What can hang from each mark:
k_262: k_917
k_917: k_35 k_262 k_775 k_860
k_404: k_308 k_421 k_953
k_953: k_860
k_308: k_35 k_404
k_860: k_308 k_953
k_421: k_35 k_404
k_775: k_917

Each row was made from one small tree. The marks that hang from a mark follow it in brackets, in the order of their numbers. Every link used is in the known rows. Write each row's tree.
Known rows:
k_917[k_35]: [-11.6   5.8 -16.7  -5.7 -14.3  -4.7   6.9  20.3   3.8  19.2 -17.9 -11.1
   8.7 -22.6  26.9  15.4   5.8  -5.1   0.7  11.0  -5.5  -1.0   6.8]
k_775[k_917[k_860[k_953]]]: [-15.8   6.2  -3.9 -10.2 -16.2  23.0   1.1  25.6   2.6  -8.4 -23.2  -1.3
  -7.5  22.2  21.1  15.5   5.2  -5.4  14.5   5.6  -7.9   1.3   2.6]
k_404[k_308[k_35] k_421 k_953[k_860]]: [  9.8  -2.3 -27.6  11.1 -42.8  -9.9 -28.3  24.0  25.9  29.5 -27.6  -4.8
  38.5  15.3   2.9 -19.0  13.6  12.6   0.5  31.4   1.7   1.6  14.9]
k_860[k_308[k_35 k_404[k_953]]]: [ 12.7   5.0 -23.6   0.2  -1.6  -5.9 -13.7  27.5  13.7  29.1 -19.1 -16.5
  54.8   3.7  -5.7   3.0  11.8   6.4   7.8  14.2 -17.0 -13.7   9.9]
k_775[k_917[k_262 k_860[k_308[k_35 k_404] k_953]]]: [  7.3   3.5   5.1   2.9 -12.5  24.5   6.6  14.0  -8.1  -3.7 -20.4  -3.9
 -15.6  15.8   6.3  15.2  20.1   6.1  14.3   6.6 -24.3  -6.5   2.2]
k_421[k_35]: [-21.2   7.1 -18.0  -8.0 -14.8  -6.2   0.2  36.7 -15.2  14.1 -26.0 -13.2
  -1.2 -20.6  26.0  20.5 -10.2   6.7  -2.0  12.0  10.1  -1.5  -2.2]
k_262[k_917]: [-14.5   8.2  -5.0 -17.3  -1.6  11.2  -0.3  29.4   8.8  15.1 -16.4  -2.2
  36.9  15.4  13.1   6.8 -10.5  10.5  15.8  12.2  -7.6  -0.8   3.4]
k_953[k_860]: [-15.0   2.3 -29.1 -19.2 -24.1   7.0  -7.1  21.3  -0.9  13.8 -24.1  -1.8
  33.9  14.5  -5.9  12.3   2.5  -0.8   9.2  21.0   8.5  -2.1   4.0]
k_308[k_35 k_404[k_421 k_953[k_860]]]: [ 12.4   4.5 -34.2  12.4 -21.6 -10.1  -4.2  50.0  43.5  48.7 -28.9 -20.8
  59.2   4.0  -6.7  11.1  24.8   9.7  -5.9  17.4 -10.8  -0.8   0.9]
k_917[k_262]: [ 10.8   4.0  -7.1  12.4 -19.4  13.8   7.1   4.7  -5.8  11.4 -18.0  -8.1
   3.5  -4.4  22.1  16.1  11.1  17.9   7.8  10.1  -7.5  -4.6 -15.4]
k_404[k_953[k_860]]: [  6.4   3.7 -27.6  -3.3 -34.9  -1.5 -19.1  25.5  26.9   3.5 -21.1  -2.9
  42.7  10.8 -18.4   2.8  -1.1   4.0   3.9  25.3  10.1   1.8  -0.8]
k_421[k_35 k_404]: [-31.2   9.9 -30.8   2.4 -10.2 -13.4   2.7  40.7 -24.1   4.8 -27.5 -13.3
   4.8  -5.0  22.7   5.3   6.6  12.8 -12.4  14.4   7.8   5.7  11.6]
k_775[k_917[k_35 k_262 k_860[k_308[k_404]]]]: [ -8.7   3.1   5.2   2.3 -13.7  17.9  16.1  10.5 -16.6  -1.9 -21.3  -3.7
 -29.5   4.0  22.3  13.8  24.8  -5.0   8.6   5.4 -24.4  -8.8   8.2]
k_917[k_35 k_775 k_860]: [-11.1   5.4  -5.2  -8.1 -29.4  -0.1  14.1  -5.0  -2.3  -7.2 -19.6  -7.1
 -45.7 -21.1  -9.4  17.1  16.2 -12.5  18.0   2.2  -2.0  -5.6   3.8]
k_775[k_917[k_35 k_262 k_860[k_308[k_404[k_421]] k_953]]]: [  9.4   2.1  11.8   4.6 -15.7  20.8  16.2   8.5  -7.8  -0.9 -14.9  -4.1
 -29.3   2.9  13.9  10.8  22.4   5.0   7.9   1.7 -28.6  -2.5   8.4]
k_262[k_917[k_775]]: [-19.6  10.0  -0.4 -15.7  -3.9  10.4   5.3  18.4   7.4  14.1 -16.2  -1.5
  19.6  12.8  -6.3   7.8 -12.0   8.3  27.0  10.3  -4.2  -2.8   5.3]
k_860[k_953]: [ 20.1   7.2 -11.7  -6.8 -12.7   9.8  -8.7  15.5  17.7   6.2  -9.7  -8.2
  26.0  -1.7  -2.7  12.3  -7.8  16.9  10.3   8.6  -2.8   5.2  -2.3]
k_262[k_917[k_860[k_308[k_35 k_404[k_421 k_953]]]]]: [  7.0   4.2  -0.9 -13.9  -7.7   9.6  -4.2  26.4  15.2   9.0 -15.9  -4.2
  30.6  20.1  -4.8  -2.2   5.4  13.0  14.3   7.2 -18.9  -4.8   5.9]
k_860[k_308[k_404]]: [  0.7   5.7 -19.4  -7.3   5.7   4.0  -8.2  14.8  -1.4  24.7 -15.4 -13.1
  47.1  11.7   8.9   0.4   6.0   6.4  11.9   4.5 -12.5 -14.7  10.0]
k_953[k_860[k_308[k_404]]]: [ -5.6   1.6 -27.7 -20.0 -11.6   5.3 -10.6  15.7  -5.8  18.8 -19.7  -4.3
  47.1  19.7 -19.3   3.4   7.2   1.4  11.2  17.6  -1.4 -10.8  13.6]

Write each row's tree:
[  1.9   1.9 -29.6   1.7 -37.0  -8.3 -37.7   9.1  13.6   0.9 -24.2   2.2
  32.5  16.7 -12.7 -18.0   2.9   5.2   6.1  34.7  13.5  -4.4  15.0] => k_404[k_308 k_953[k_860]]
[-21.6   6.7 -37.0   7.5 -27.4 -23.3 -21.6  30.8 -18.5  -6.7 -29.9  -5.1
   7.1   3.7  -5.2 -16.4   9.1  14.4 -14.4  32.0  16.0   4.4  24.9] => k_421[k_35 k_404[k_308 k_953[k_860]]]
[ 11.2  -1.0 -16.8  -1.4 -37.4  -5.3 -11.7  32.4  13.2  19.2 -19.2  -7.4
  29.0   2.2  -6.1  -6.3  -5.9  16.8  -4.4  17.6   5.7   5.1   4.3] => k_404[k_421[k_35] k_953[k_860[k_308]]]
[ 38.6   3.7 -10.9  -2.5   2.4   3.8  -8.7  20.1  17.7  32.8  -8.0 -17.2
  48.3   1.1 -16.3   3.0   8.0  23.3   9.8   4.9 -26.0  -4.6  12.2] => k_860[k_308[k_35 k_404[k_421]] k_953]
[  7.3   6.6  11.7 -18.4  -6.4  12.1   3.7  10.0   2.2   0.2 -10.1  -2.8
  -2.6  10.3 -30.4   1.4  -5.0  18.5  25.0   0.5 -13.2  -3.6   9.0] => k_262[k_917[k_775 k_860[k_308[k_404[k_421[k_35]]] k_953]]]
[  7.4   5.9  14.3 -23.1  -8.5   9.2   5.9  -0.2   0.6  -8.1  -5.9   1.3
 -13.2  -2.7 -33.4   3.0  -3.1   7.8  26.5   5.7 -17.3  -3.6  15.9] => k_262[k_917[k_35 k_775 k_860[k_308 k_953]]]
[ -0.1   4.3   5.9   2.5 -21.1  28.5   8.6  12.6  -5.9 -12.5 -21.0  -0.1
 -25.6  15.6  17.0  17.9  13.4   5.4  13.7   6.2 -14.5   0.0  -5.2] => k_775[k_917[k_262 k_860[k_953]]]
[-18.3   9.5   2.7 -15.6  -5.3   2.9  12.2  16.5   5.7  15.6 -13.7  -2.6
   5.0  -5.8  -7.4   9.7  -7.3   2.9  21.3  11.6  -9.3  -1.8  12.6] => k_262[k_917[k_35 k_775]]
[-16.4   4.1   1.1   2.9 -21.2  26.6  11.2  16.5 -11.4  -7.0 -26.7  -0.9
 -24.0  18.8  32.3  18.1  16.7  -1.4  12.9   6.5 -12.4  -4.0  -6.1] => k_775[k_917[k_262 k_860]]
[ 34.2   4.7  -6.0  -5.3   1.5   5.2  -8.2  13.8   7.7  21.5  -4.6 -14.6
  36.2  -0.2 -12.6  -1.6  -2.6  26.4   7.5   0.2 -16.8  -3.2  11.2] => k_860[k_308[k_404[k_421[k_35]]] k_953]
[ 11.7   2.8   8.7  10.2 -36.8   7.7  24.7 -23.5 -13.9 -12.8 -15.8  -5.6
 -71.8 -29.8 -14.8  20.3  28.2   2.7  16.8   2.5 -11.5  -7.7  -7.4] => k_917[k_35 k_262 k_775 k_860]
[ -6.5   2.0   2.2   5.8 -14.4  24.0  12.3  19.3 -10.7   8.0 -25.7  -5.4
 -13.3  20.8  27.7  12.9  24.5   2.3  12.3   3.9 -24.2  -8.0   0.8] => k_775[k_917[k_262 k_860[k_308[k_35 k_404[k_421]]]]]
[  4.3   5.8   3.8  14.9 -25.0   2.3  25.1 -13.7  -9.7  12.0 -13.9  -8.8
 -42.1 -34.7  -6.8  20.2  15.2   6.6  15.6   9.2 -10.2  -5.7  -2.3] => k_917[k_35 k_262 k_775]
[  7.4   3.3  10.0   2.1 -13.8  19.6  13.4   6.9 -10.7  -7.6 -15.6  -3.0
 -30.6   0.7   7.3  13.6  21.1   1.8   9.4   4.9 -26.6  -5.2   9.1] => k_775[k_917[k_35 k_262 k_860[k_308[k_404] k_953]]]
[-14.3   7.9   3.2 -19.0 -12.2  14.3   4.6  11.4   4.4  -3.3 -17.6   0.7
  -1.7  16.1 -12.3   7.8  -3.0   5.3  28.1   5.5  -4.9  -4.1   1.6] => k_262[k_917[k_775 k_860]]
[ 44.6   2.5  16.7   8.5 -24.4   8.7  17.4 -34.7 -11.6 -15.3  -3.6  -7.3
 -60.5 -29.6 -49.3  11.2  28.0  15.0  20.2  -1.6 -24.4 -10.8   3.3] => k_917[k_35 k_262 k_775 k_860[k_308[k_404] k_953]]
[-11.9   2.4   4.4  -0.9 -16.1  27.6   8.0  10.0 -19.6  -8.0 -23.2   0.2
 -20.0  21.8  26.6  11.7  15.3  -0.6  16.5   5.9 -17.3  -8.3  -0.1] => k_775[k_917[k_262 k_860[k_308]]]
[ -9.8   7.5 -38.5   6.3 -23.5  -6.2 -12.1  28.6  11.9  -1.4 -22.6  -5.1
  43.9  24.3  -7.6  -9.3  15.5   9.9  -5.2  22.8   4.9   7.8  12.1] => k_421[k_404[k_953[k_860]]]
[ 41.3   0.9  20.2   4.4 -29.9  11.3  16.0 -37.5 -17.2 -21.8  -3.0  -3.2
 -67.4 -30.2 -44.2  10.7  21.5  13.7  22.9   1.0 -21.8  -8.5   2.4] => k_917[k_35 k_262 k_775 k_860[k_308 k_953]]
[ -7.7   7.4   3.9 -19.8  -3.2  13.0   2.3   7.7   0.2   0.3 -14.7  -1.2
   7.8  19.8 -21.2   1.7   0.4   7.0  29.5   3.1 -12.2 -10.2   8.4] => k_262[k_917[k_775 k_860[k_308[k_404]]]]
[ 34.3   6.2 -10.1  -8.3   5.4   7.5 -13.7   7.2  10.1  13.5  -4.0 -11.8
  44.0   6.0 -21.6  -0.2  -0.8  20.2  13.4   3.5 -16.9  -6.9  11.4] => k_860[k_308[k_404] k_953]
[  1.7   8.1   7.8 -19.3 -12.2  15.9   2.0   7.8  10.0  -8.7 -12.0   1.3
  -2.4  13.1 -27.3   7.7  -6.2  12.4  28.8   5.0  -7.5  -0.3   2.6] => k_262[k_917[k_775 k_860[k_953]]]
[ 11.4   4.7   6.5 -24.6  -4.8  17.6  -6.7  12.2   3.6  -8.7  -8.7   1.8
  18.2  18.5 -12.9   0.0  -6.3  15.7  21.0   6.2 -15.7  -2.8   6.9] => k_262[k_917[k_860[k_308 k_953]]]
[ 11.4   0.8 -21.9  20.3 -34.7 -10.2 -25.7  25.3  30.7  31.8 -25.7 -10.2
  35.0   8.3  26.7 -18.6  11.3  15.2   0.2  23.3  -2.9   1.4   9.0] => k_404[k_308[k_35] k_421 k_953]
[  7.2   5.8   6.3 -20.8 -11.3   9.2   3.8  16.8  10.1  -6.2  -9.7  -0.4
   0.6  -3.1  -7.8   8.1  -0.4   9.1  11.6   7.9 -15.8   2.8   8.3] => k_262[k_917[k_35 k_860[k_953]]]
[ 37.2   4.5  -7.1  -4.6   2.5   9.5  -9.6   9.0  15.0  22.3  -3.0 -13.3
  46.2   8.6 -12.4  -4.4   0.9  25.0  11.2  -0.7 -19.9  -3.5  10.5] => k_860[k_308[k_404[k_421]] k_953]
[ -2.0  -0.2 -28.6 -16.3 -13.6   2.5  -7.0  24.8  -0.8  32.7 -22.6  -8.1
  49.8  16.2 -15.1   5.7  13.2   3.5   8.5  18.1  -7.6  -9.1  14.1] => k_953[k_860[k_308[k_35 k_404[k_421]]]]
